Known rows, with every way that one mark hangs from another:
{rapa kazefar regekir}: [-20.2  14.8  -1.5 -48.4 -24.9  28.7 -15.5  29.3 -21.7  19.5 -28.2  -3.7
 -20.5  32.2  -7.8  20.8  22.9 -17.0   6.1 -14.1   6.7 -20.9 -12.0]
{kepu {rapa {fono vutagad} kazefar regekir}}: [-31.0  24.9   1.6   4.8  -1.8  38.5  -7.2  11.0  15.2   0.7 -14.7  -3.4
 -35.3  -4.2   6.6 -33.0   7.9  11.8 -35.9   5.2  43.4 -11.4   5.0]
{kazefar {rapa bobo}}: [ 35.2  -7.8 -10.0  40.0 -31.3 -18.5  22.9 -17.1 -23.7 -21.6 -12.3 -13.0
   8.0  39.9  15.1  28.0  26.6  15.5  22.9  -7.8 -32.7 -12.6   8.4]
{fono rapa}: [-17.4  -8.9 -10.9 -47.8   8.9  17.1  -6.5  -7.8 -12.6  41.8 -48.5   0.6
  -1.9  14.0  -8.9   2.3  22.0 -12.4  41.5 -10.1   1.6  -9.4  24.5]
{fono {rapa bobo kazefar regekir} vutagad}: [-42.1  -6.6 -37.5 -40.3  -6.8  12.9  -7.7  41.5  -7.1  57.5 -35.0 -27.4
 -37.1   9.4 -44.0  19.0  24.5 -11.1   9.5   5.5  -3.5  -2.1 -44.8]
{vive vutagad}: [ 14.9 -35.9   2.8 -38.0  10.7  32.0 -10.4 -20.8 -11.8 -18.4 -39.7  15.4
  21.9  17.8  13.5   1.9  17.3   4.6  20.7  -4.5  10.9  -7.5  26.4]
{kepu {rapa bobo fono kazefar}}: [ -6.7  18.0 -14.9  38.2 -43.8  52.8  46.4  11.1 -14.2  -3.5 -31.3  -4.1
   7.3  39.3  33.8 -11.1  11.1  32.8 -11.4 -22.9  15.9 -11.4   5.3]
{fono {rapa bobo kazefar} vutagad}: [-35.8 -17.9 -40.2 -24.8  -6.9  17.8  -0.7  33.8 -21.4  46.9 -36.7 -30.9
 -22.4  14.6 -12.3   9.5  39.8  -0.7  13.4  -0.8 -14.0  13.8 -27.2]
{vutagad {kazefar {rapa bobo regekir}} vive}: [ 18.9 -26.0  21.3  19.3  -5.6 -44.6 -10.2  11.4  21.7 -11.7  38.8   4.2
  36.9  -9.5 -19.2  16.8 -23.6  -8.7  27.9   8.9 -32.7   8.9 -20.6]
{vive {vutagad {kazefar {rapa bobo regekir}}}}: [ 52.8 -38.3   5.9 -21.2   9.4 -22.4  21.0  -8.6   1.1  -8.6  -0.6  22.7
  35.0   7.9  -1.9  57.1   9.8   2.3  26.3  15.4 -17.5  -9.3 -21.6]
{fono {rapa bobo} vutagad}: [-31.0 -27.6 -34.1 -21.3  12.3  -0.2  -6.5   4.2  -1.3  40.2 -39.0 -18.3
 -13.9   5.0 -26.0  -0.3  19.5   2.0  24.2  -0.1 -10.3  13.6   2.0]
{bobo {rapa kazefar}}: [ -4.7  12.4   0.5  -0.1 -33.4  62.0  -2.3  -1.1 -40.0 -35.0 -15.2 -10.8
 -15.8  65.2  23.7   2.3  22.5  12.4  -2.4 -18.5  19.7 -16.6  20.6]
{vutagad {kazefar {rapa fono regekir}} vive}: [ 31.8   6.7  36.8  11.2  20.8 -52.6  -8.4  -4.8  23.8  -5.4  54.8  21.1
  34.5 -54.0   3.4  -5.1 -32.8 -19.2   1.6  15.5 -20.9  12.8  -9.7]
{bobo {rapa {fono {vutagad kazefar}} regekir}}: [  1.8  21.4  11.3 -16.0  31.9  -9.4   0.0 -19.7  10.5  -7.8  31.5  21.4
 -14.8 -23.0  -1.9  -1.4 -26.3  -7.4 -31.1   4.7  28.1   4.1  13.1]
{kepu {rapa bobo fono regekir}}: [-10.2  20.0  -5.5  25.7 -24.5  28.7  34.5 -10.8  18.2  -0.2 -30.6  10.2
   1.8  21.0  -7.0 -11.5 -23.2  21.1  -2.2 -17.1  31.7 -28.0  17.4]
{vutagad vive}: [-23.8 -22.3  17.2   1.5  -5.5  18.5 -46.2  -3.2   7.0 -23.1  -7.4  -4.5
  24.9   3.8  -1.8 -46.8 -14.1  -6.6  21.4 -13.6  -2.0  11.5  32.3]
{bobo {rapa {fono {vutagad kazefar vive}}}}: [ -1.0   0.8  20.3  21.6  32.3  -1.3 -14.8 -20.7  13.7 -36.2  47.8  10.4
  13.8 -32.6  16.6 -42.9 -35.0   3.9 -28.0   6.0  17.5  29.0  27.4]
{vutagad {kazefar rapa} vive}: [ 23.6 -29.3  33.6  12.5  15.4 -37.0 -27.6  -4.9  12.3 -25.8  38.2   7.1
  41.9 -17.8  13.7  -6.2  -1.4 -10.5  28.8  10.9 -30.7  22.7  13.0]
{bobo rapa}: [ -2.1   4.0   6.0   2.9 -14.3  43.7  -5.8 -31.5 -20.4 -40.3 -17.3  -0.2
  -7.2  52.7  10.9  -8.0   3.5  12.2   9.1 -17.4  24.6 -17.5  48.9]
{kepu {rapa bobo fono kazefar regekir}}: [-13.6  29.5 -10.0  23.0 -44.0  47.6  37.0  18.0  -1.6   7.5 -28.8  -1.3
  -7.3  33.3   3.6  -0.8  -4.5  22.0 -15.4 -17.0  27.7 -27.9 -12.5]
{kepu {rapa fono}}: [ -6.1  15.2   9.3  19.5  -1.4  37.5  16.8 -27.7   7.7 -14.2 -30.5  13.7
   5.2  11.5  29.7 -37.1  -1.3  22.0  -2.1 -14.3  35.3 -13.4  52.4]
{kazefar {rapa bobo fono regekir}}: [ 44.9  33.4  -7.5  35.3 -22.6 -37.2  45.6 -18.3  -9.8  -3.1   7.7   1.2
   0.1  -0.7   4.0  27.7  -8.5   4.7  -7.3  -3.3 -20.7 -24.1 -17.8]

Rows:
[ 15.2 -18.0  36.5  -0.7  14.2 -40.8 -35.0   2.2  24.7 -13.9  40.0  10.7
  28.9 -23.8 -12.5   4.1 -14.9 -20.9  25.8  16.7 -20.3   8.0  -4.6]
{vutagad {kazefar {rapa regekir}} vive}
[-23.8  12.5  10.4  -0.8  25.5 -17.2 -37.2  -2.7  30.4  -1.7  22.7   3.5
  -6.4 -60.0 -19.4 -52.4 -40.1 -17.4 -31.7   5.8  13.4  15.6   2.3]
{rapa {fono {vutagad vive}} regekir}
[-38.9 -16.8 -31.4 -35.4  13.3  -5.7 -13.2  11.6  12.9  51.7 -35.6 -14.7
 -27.2  -3.8 -53.6   8.1   5.7 -11.8  19.6   5.5   1.9  -3.2 -17.2]
{fono {rapa bobo regekir} vutagad}
[-31.6 -29.5 -20.6 -61.5  36.0 -34.2  -5.4  22.0  21.2  71.7 -14.5   3.9
  -9.5 -20.2 -48.6  37.4   3.3 -22.6  29.6   8.7 -11.6  15.2 -26.1]
{fono {rapa bobo regekir} {vutagad kazefar}}
[-58.9 -13.4  -6.1 -33.6  13.7  21.0 -63.7  39.6  16.8  33.1  -7.0 -28.9
 -31.4 -27.9 -48.0 -39.5   3.4 -25.3   4.9  22.4  12.9  11.3 -32.0]
{fono {rapa kazefar regekir} {vutagad vive}}
[ -3.5 -31.1  25.7   2.4  37.7 -50.1 -57.7   2.9  37.2 -17.1  46.4  -1.9
   1.4 -45.2 -17.9 -16.7  -6.2 -17.1   3.2  31.6 -15.7  28.2  -1.4]
{fono {vutagad {kazefar {rapa regekir}} vive}}
[ 49.4 -33.8  20.8 -40.7  28.6 -19.3  -0.6 -16.5   3.6  -9.9   0.6  28.0
  26.0  -5.9   4.9  44.9  13.5  -8.1  25.5  22.1  -7.9  -9.4  -6.0]
{vive {vutagad {kazefar {rapa regekir}}}}
[  4.5  52.3   2.7  -2.2 -26.0  44.7  19.7  -1.4 -26.4 -13.7   4.0   3.3
 -23.3  23.7  10.7   3.5 -13.1   1.9 -34.3 -14.1  30.9 -29.1  -5.1]
{bobo {rapa fono kazefar regekir}}
[ 17.8 -33.6  -5.4   4.3  24.0 -53.7  -1.6  -1.3   2.4  -2.4  18.1  -1.6
   4.4  -5.7  13.5  29.8  29.4   2.2  12.8  10.8 -36.8  27.0   4.5]
{fono {vutagad {kazefar {rapa bobo}}}}
[-25.0  10.5 -10.6  27.9  -3.6  18.0  14.1  -8.6  29.9  -1.7 -19.9   1.0
 -14.8   1.5 -13.3 -25.7 -18.6  21.0 -20.2  -2.6  35.0 -10.5  14.9]
{kepu {rapa bobo {fono vutagad} regekir}}
[-25.4   7.2 -29.6 -43.5 -34.0  27.4  17.1  37.7 -21.4  61.5 -47.2 -13.4
 -14.5  36.4 -34.8  39.0  17.8 -13.0  29.7 -11.7  -7.2 -23.4 -42.5]
{fono {rapa bobo kazefar regekir}}
[  7.3  -6.6 -16.4  -9.9  25.3 -44.7  31.9   2.1   4.6  27.7  14.8  16.3
  23.6 -34.3  22.3  16.2  -7.0  -0.5 -12.2 -12.9 -27.5  36.5   0.6]
{rapa bobo {fono {vutagad kazefar}}}
[ 32.1  21.3 -12.2  41.1  -3.1 -48.1  26.8 -16.7   2.4  -5.0  19.4  -8.2
 -19.4 -22.2  -4.1  11.2  -4.5   6.3 -24.2  12.2 -19.0  -7.2 -18.9]
{kazefar {rapa bobo {fono vutagad} regekir}}
[ 38.8  -4.2  33.4  26.4  22.4 -50.5  -3.0 -11.6  11.0 -17.0  52.3  17.6
  46.4 -47.5  30.8 -13.1 -17.8  -9.2   4.4  10.7 -30.7  26.2   4.9]
{vutagad {kazefar {rapa fono}} vive}
[ 48.9  13.9   5.2   1.6   4.6 -61.2  46.7  -6.1  -2.0  19.1  25.4  23.9
  24.1 -17.5  11.2  53.6  -7.9  -7.5   5.5   0.1 -33.7  -2.7 -20.7]
{vutagad {kazefar {rapa bobo fono regekir}}}
[ 13.0  41.1   0.3  13.9 -25.3  48.8  26.3 -10.2 -42.8 -25.7   3.4  -0.3
  -8.7  31.3  41.9  -6.1   2.6  12.8 -29.3 -18.9  18.9 -11.3  13.3]
{bobo {rapa fono kazefar}}
[ 24.9   5.5  11.6  56.6  19.3 -36.1 -17.8 -26.7   7.5 -36.6  36.1 -11.5
  -0.1 -49.1  22.7 -47.4  -5.2   5.2 -26.0  20.6 -16.3  19.7  13.0]
{kazefar {rapa {fono {vutagad vive}}}}
[ 15.5 -27.6   8.2 -13.9  41.5 -51.6 -21.7  -9.9   5.0  -4.6  19.2   3.9
  -4.4 -19.2  20.1  15.7  35.3  -6.1   9.6  17.9 -25.3  27.5  18.1]
{fono {vutagad {kazefar rapa}}}
[-17.7   7.3 -20.7 -24.5 -51.5  24.1  14.5  40.4 -24.1  23.8 -28.5 -12.5
  -8.5  49.3 -14.9  38.9  12.6  -4.6   9.8 -26.5  -8.4 -19.5 -32.6]
{rapa bobo kazefar regekir}
[-47.5 -35.9   9.2 -58.4  55.7 -25.0 -61.2  18.9  42.8  48.2  10.1   2.5
   0.5 -56.8 -53.6 -21.3 -17.9 -35.9  24.8  25.9   2.6  28.2 -12.8]
{fono {rapa regekir} {vutagad kazefar vive}}
[  7.8  42.5   9.7   0.4  -6.5  23.8  14.7 -31.0  -8.5 -20.9   4.2  15.8
 -14.8  10.9  -2.8  -6.1 -31.5   1.1 -21.9 -13.0  36.6 -28.2  23.6]
{bobo {rapa fono regekir}}
[-47.7 -30.4 -25.4   4.6  -8.7  23.8 -30.9  42.4  -1.4  24.7 -12.3 -40.7
  -5.8  -3.5 -25.5 -29.8  12.9  -2.9  12.1   7.1 -13.6  27.3 -32.2]
{fono {rapa bobo kazefar} {vutagad vive}}
[ 55.8 -43.1  17.6 -27.6  29.2 -15.4   5.2 -23.2  -7.4 -19.5  -1.0  26.5
  37.8  -1.3  28.4  37.2  27.2   1.5  27.4  18.3 -17.3   2.9   7.9]
{vive {vutagad {kazefar rapa}}}
[-32.7   0.1 -10.7  10.5 -52.8  61.3  11.8  25.6  -2.5  -0.5 -45.6 -13.2
 -12.9  66.2 -11.9   7.1  14.6  18.9  11.7 -16.6  28.0 -32.6  -4.1]
{kepu {rapa bobo kazefar regekir}}
[ 57.2   4.5   2.4  15.2   4.2 -57.4  53.9 -12.4 -12.2   9.2  22.8  21.0
  38.3 -12.1  39.4  47.1   5.8   4.8  10.1  -5.7 -44.3  11.7  -4.0]
{vutagad {kazefar {rapa bobo fono}}}
[-24.3  -9.8 -12.4  24.5 -51.1  65.1  16.6  19.1 -15.2 -13.0 -49.1 -15.3
   0.9  72.7  17.9  -1.4  29.6  31.9  14.4 -22.7  16.0 -17.1  14.5]
{kepu {rapa bobo kazefar}}
[  1.7  38.1 -21.7  -9.9 -41.5  11.0  44.7  31.5 -26.2  32.3 -10.0   0.9
   1.2  13.1   4.9  29.8  -8.3  -4.0 -21.5 -25.4 -10.2 -15.4 -41.3]
{rapa bobo fono kazefar regekir}
[ -8.7   9.9  11.1  43.1  13.2  21.8 -22.2 -29.9   6.9 -52.3  31.3  -4.9
  -3.5 -20.4  10.3 -64.3 -33.6  12.3 -35.5   1.7  28.1  15.7  32.4]
{bobo {rapa {fono {vutagad vive}}}}
[ -2.6  30.7  -6.4  17.5  -4.2  36.6   7.9  -7.5 -27.9 -29.8  12.7  -9.0
 -27.2   9.4  34.1 -23.1   7.8  13.5 -45.9  -4.7  21.5   4.8  10.1]
{bobo {rapa {fono vutagad} kazefar}}
[-16.3  23.0  15.0  27.3  12.5  15.8 -28.8 -22.4  20.3 -41.2  35.2  -0.9
 -18.7 -23.5 -19.1 -57.4 -50.3   1.6 -40.8   7.4  40.5   0.1  15.8]
{bobo {rapa {fono {vutagad vive}} regekir}}
[-11.9  20.0   4.8  40.4  -4.5  39.7 -16.4  -0.8 -13.9 -46.6  32.0 -18.1
 -14.3  -7.1  23.4 -54.7 -14.7  12.2 -45.9   0.2  23.2  16.9   5.4]
{bobo {rapa {fono {vutagad vive}} kazefar}}
[ 41.7  38.5  11.2  14.6  -0.6 -33.2  17.9 -27.1  -7.9  -5.4   9.6   9.9
 -10.0 -16.6  10.4  11.3  -1.3  -6.0 -11.6   5.9  -8.3 -24.6   1.7]
{kazefar {rapa fono regekir}}
[ 12.7 -24.6  -2.1  -8.5  23.2 -56.0  -7.1   4.0  11.5   6.3  20.4   1.2
  -7.8 -11.5 -10.1  36.0  15.7  -7.5   7.6  16.8 -28.6  13.8 -10.9]
{fono {vutagad {kazefar {rapa bobo regekir}}}}
